What can hang from each mark
taba: gatal lakobak vufin
lakobak: koma taba
zefu: koma
pifem: koma
vufin: taba
koma: gatal pifem
gatal: koma taba

Every row comes from one small tree of marks. The marks that hang from a mark follow it in brackets, in alphabetical order. Every link used is in the known rows. Which tree was each row made from?
Known rows
taba{lakobak}: [-2.055 -1.806 -2.293 -0.797 -0.732  1.434 -1.370 -2.284 -1.433 -0.667
 -1.816  0.165  1.865 -3.571 -0.938  1.429  1.564  0.110  2.901 -1.368]
zefu{koma{gatal{taba} pifem}}: [ 2.325 -2.536 -0.304  2.341  1.183 -0.233 -1.841  2.050  1.939  2.795
  1.425 -4.736 -1.477  2.013  0.258 -2.203 -0.681 -4.212 -2.097  1.573]
lakobak{koma taba{gatal vufin}}: [-1.882  5.501 -0.078  0.387 -1.254  0.081  1.299 -1.388  2.639 -0.386
 -0.056  2.978 -0.866 -0.465 -0.295  0.621 -1.619  2.526 -1.446  0.637]
pifem{koma{gatal{taba}}}: [ 3.379  2.610 -0.119 -1.073  4.106  1.047 -3.134  3.448  2.930 -0.318
  5.250 -1.099  0.064 -2.598  1.980 -1.201  0.841 -0.720 -2.190 -0.956]
koma{gatal{taba{lakobak vufin}} pifem}: [-1.360 -4.558  2.467 -0.859  0.802 -1.364  3.129  3.334 -1.945  1.681
  1.139 -3.369 -1.227  2.573 -0.944 -2.404  1.203  0.485  0.793 -0.976]
gatal{taba}: [ 3.365  0.477 -2.204 -1.867 -0.386 -0.568 -2.079 -0.802 -1.434  1.280
  0.141  2.265  1.962 -1.054  0.560 -0.756  0.945  1.551  1.938 -2.721]
lakobak{koma{gatal{taba} pifem}}: [ 4.531  2.456  1.206 -0.548  0.831 -0.008  1.543 -0.025 -0.054  0.292
  0.064  3.078 -0.917  0.418  0.450 -2.078 -2.390 -2.256 -2.293  0.680]
vufin{taba{gatal lakobak}}: [-3.200 -0.616  1.863  2.728  3.186 -0.936 -3.875 -1.154  0.856 -1.303
  0.976 -1.686  0.879 -3.808  0.540  3.089  3.368  5.793  0.175 -6.230]
pifem{koma{gatal{taba{lakobak vufin}}}}: [-2.000  0.576  2.427 -2.981  4.157  0.066 -1.072  5.652  1.174 -0.895
  6.505 -3.151  0.068 -0.342  0.062 -1.143  2.323  1.837 -0.328 -1.412]
pifem{koma}: [ 1.897  1.706 -4.306 -0.736  1.339  3.381 -2.277 -1.489  1.367 -1.560
  0.513  2.321  2.550 -4.655  2.145  0.950 -0.419 -3.003 -1.339  0.414]
gatal{koma{pifem} taba{lakobak vufin}}: [-0.889 -4.172 -0.540 -2.110 -3.052 -2.343  0.463  1.132 -4.704 -0.026
 -1.930 -1.970  0.536  4.045 -0.335  0.663  2.876  1.946  5.337  0.974]
gatal{taba{lakobak{koma} vufin}}: [-1.344  3.289  1.254 -5.825 -0.332 -1.004  0.378  0.608 -3.020 -0.506
  0.871  4.222  2.001  1.247 -1.652 -0.182  0.841  3.700  2.389 -2.124]
zefu{koma}: [ 0.245 -0.679 -3.497  0.675 -1.114  2.070 -4.089 -1.702  1.428  1.389
  0.049 -1.099  1.758 -0.857 -0.980  0.464 -0.154 -3.913  0.108  1.761]
vufin{taba{lakobak{koma}}}: [-0.152  3.158  1.420 -2.399 -0.102 -0.569 -3.222 -2.857  0.614 -3.566
  0.948  3.673  3.050 -4.639  0.513  2.305  0.308  3.556  2.336 -3.975]
vufin{taba{gatal{koma{pifem}} lakobak}}: [-2.302 -3.335  0.920  4.617  0.642 -2.091 -3.487 -1.595 -0.542 -2.440
 -2.321 -3.858 -0.767 -1.117  1.609  4.204  3.517  3.731  1.821 -2.323]
pifem{koma{gatal}}: [ 1.956  1.316 -1.203  0.631  3.047  3.436 -2.513  1.496  3.226 -0.953
  3.923 -1.102  0.609 -4.178  1.050 -0.129 -0.442 -3.851 -3.143  1.417]
koma{gatal{taba{vufin}}}: [ 2.147 -0.945  2.600 -2.536  0.688 -0.634  0.019  3.660 -0.320  2.779
  5.019 -1.130  0.526  2.887 -1.611 -2.706  1.042  1.000  0.031 -1.003]
taba{lakobak{koma} vufin}: [-2.698  2.081  0.654 -4.291 -1.094  1.599  0.995 -1.333 -2.558 -1.406
 -0.561  4.149  2.594 -0.370 -2.458  0.562 -0.364  0.356  1.489 -0.125]
vufin{taba{gatal{koma} lakobak}}: [-2.976 -0.547  2.265  3.118  1.043 -2.061 -6.559 -0.625  0.281 -2.650
  1.251 -3.748  0.377 -2.173  0.391  4.949  5.237  6.186  2.977 -3.129]
vufin{taba}: [ 3.164 -0.885 -0.730 -0.118 -0.936 -0.309 -3.758 -2.690  1.269 -0.603
  1.571  1.770  3.418 -3.355  1.210  0.905  0.365  2.014  1.806 -3.947]

Which tree is each row?
[ 1.065  1.311 -0.012  0.305 -3.459  0.205  4.464 -0.622  3.454  0.015
  0.193  1.068 -1.637  0.521  0.528 -2.039 -4.336 -2.713 -1.201  4.225] | lakobak{koma{gatal pifem} taba{vufin}}
[-1.992 -1.538  0.269 -3.787 -0.430 -1.439 -0.082  1.465 -3.300  1.045
  0.916 -0.233  1.690  1.402 -1.262 -0.742  2.964  3.791  3.765 -3.391] | gatal{taba{lakobak vufin}}
[-4.556  0.838  0.409  0.854  1.763  1.353  4.040 -1.466 -2.735 -0.527
 -4.071  2.624 -0.737  1.406 -1.525  1.272 -0.989 -0.122 -2.748 -0.416] | taba{gatal lakobak{koma{pifem}} vufin}
[ 1.013 -3.661  1.311  0.532  0.604 -0.553  0.408  3.557  0.965  3.695
  2.911 -4.522 -1.136  5.445 -1.273 -3.425 -0.647 -3.609 -1.907  2.128] | zefu{koma{gatal{taba{vufin}} pifem}}
[ 2.375  2.556 -1.353  1.986 -2.832  0.487  2.465 -2.194  4.443 -0.953
 -1.236  0.726 -2.185 -2.810  1.748 -1.184 -4.575 -3.349 -1.522  3.996] | lakobak{koma{gatal pifem} taba}
[ 2.536 -3.503  1.465 -0.840  0.155 -0.767  3.125  2.413 -1.412  2.808
  1.438 -1.170 -0.784  4.025 -0.444 -3.651 -0.545 -1.309 -0.902 -0.006] | koma{gatal{taba{vufin}} pifem}
[-2.317 -0.802  2.277 -1.024  0.321  1.757  4.354  0.484 -1.180 -0.773
 -0.625  1.008 -0.526  1.259 -2.199 -0.852 -2.032 -3.064 -1.360  2.040] | taba{lakobak{koma{gatal pifem}} vufin}
[ 0.119 -3.235  0.697  0.916  0.995 -1.075  0.997  1.661 -1.066  0.777
 -0.161 -3.522 -1.550 -0.845  0.565 -1.098  1.199 -0.042  0.901 -1.346] | koma{gatal{taba{lakobak}} pifem}
[ 1.836 -2.363  0.198  4.978 -0.214 -1.453 -3.449 -2.298  0.081 -1.140
 -1.865 -1.685 -0.004  0.050  2.238  3.006  1.646  1.928  0.397 -1.482] | vufin{taba{gatal{koma{pifem}}}}
[-1.562 -2.071 -2.083  4.034 -3.912 -1.293  1.366 -1.121  0.945  0.350
 -3.174 -3.392 -2.279  2.472  1.153  1.819  0.437  0.699  1.427  3.782] | lakobak{taba{gatal{koma{pifem}} vufin}}
[ 0.050  3.973 -2.871  3.584 -1.382  0.050  2.350 -4.202  2.657 -0.991
 -4.947  2.755 -2.433 -2.610  2.406  1.199 -3.466 -0.773 -2.695  1.543] | lakobak{koma{pifem} taba{gatal}}
[-1.233  2.669 -0.918  1.910 -1.772 -0.117  4.249 -2.572  1.761 -0.237
 -3.472  2.937 -1.856  0.799  0.905 -0.007 -3.501  0.021 -2.540  1.886] | lakobak{koma{pifem} taba{gatal vufin}}
[ 1.555  0.303  1.286  0.397  1.864 -0.082 -4.866  3.131  2.825  2.708
  4.859 -4.324 -0.410  0.909 -0.827 -1.619  1.061 -1.815 -0.561  0.629] | zefu{koma{gatal{taba}}}
[ 3.785  4.961  2.109 -2.302  1.533 -0.194 -1.564  1.253  0.783  0.201
  3.555  3.362  0.130 -0.859 -0.800 -1.417 -0.560  0.519 -1.213 -0.300] | lakobak{koma{gatal{taba}}}
[ 0.640 -1.836 -2.377  4.673 -0.616  0.743 -1.319 -2.328 -1.507  0.099
 -4.853 -0.934 -1.064  0.951  0.356  2.661  1.154 -1.875 -0.687  2.384] | taba{gatal{koma{pifem}}}
[-4.662 -4.464  0.396  2.574 -0.699  0.009  0.991  0.049 -3.690 -0.245
 -3.733 -3.416 -1.071  3.358 -1.405  2.785  2.706  0.464  1.235  1.896] | taba{gatal{koma{pifem}} lakobak vufin}
[ 1.988  1.261  1.611 -2.607  3.575  0.673 -1.014  5.035  1.853  0.310
  6.615 -0.981  0.614  0.842  0.802 -2.376  0.591 -0.093 -2.065 -0.487] | pifem{koma{gatal{taba{vufin}}}}
[-3.231  1.907 -0.584  2.385  2.354  1.615  1.956 -3.164 -1.629 -1.445
 -5.403  2.975 -1.297 -2.188 -0.169  2.453 -0.944 -0.641 -2.571 -0.714] | taba{gatal lakobak{koma{pifem}}}
[ 1.005 -3.621 -1.279  3.655  0.298  2.136 -1.184  0.085  2.589  2.101
 -0.136 -4.801 -1.088  0.511 -0.700 -0.878 -1.670 -7.582 -2.851  3.809] | zefu{koma{gatal pifem}}
[ 3.325  1.404  2.590 -2.206  0.352 -0.438  3.675  1.536 -1.075  1.217
  1.427  3.353 -0.284  3.839 -0.761 -3.470 -2.521 -1.515 -2.371  1.064] | lakobak{koma{gatal{taba{vufin}} pifem}}
[-1.885 -1.773  3.238 -2.581  1.288 -1.248 -0.248  4.659 -1.038  1.451
  4.446 -3.251 -0.007  1.626 -2.276 -1.809  2.895  3.100  1.764 -2.157] | koma{gatal{taba{lakobak vufin}}}
[ 2.577  2.786 -4.495  0.398 -4.652  0.345  2.354 -5.073  2.170 -1.447
 -4.836  4.294 -0.358 -3.126  2.647  0.303 -4.659 -2.362  0.603  2.934] | lakobak{koma{pifem} taba}
[ 0.792  1.707 -1.595 -2.313 -0.408 -0.848  1.483 -2.164 -2.717 -1.200
 -3.715  4.019  0.401 -1.255  1.145  0.096 -1.235  0.524  1.274 -1.358] | gatal{taba{lakobak{koma{pifem}}}}
[-2.049 -0.545 -0.998 -2.482 -1.634  1.592  4.041 -2.692 -3.146 -1.057
 -3.886  4.102  1.533  0.712 -1.140  0.288 -2.292 -2.005  0.566  1.139] | taba{lakobak{koma{pifem}} vufin}
[-2.274  0.513 -0.699  2.269 -3.511 -1.372 -1.794  0.345  1.880  0.024
  0.260 -3.245 -1.315  1.574 -0.174  2.046  1.915  3.119  2.603  2.745] | lakobak{taba{gatal{koma} vufin}}
[-0.546  0.769  0.323 -4.069 -0.761 -1.153  3.457 -0.317 -3.635 -0.457
 -2.618  3.953  0.817  2.189 -0.301 -0.885 -0.933  1.251  1.157 -0.940] | gatal{taba{lakobak{koma{pifem}} vufin}}
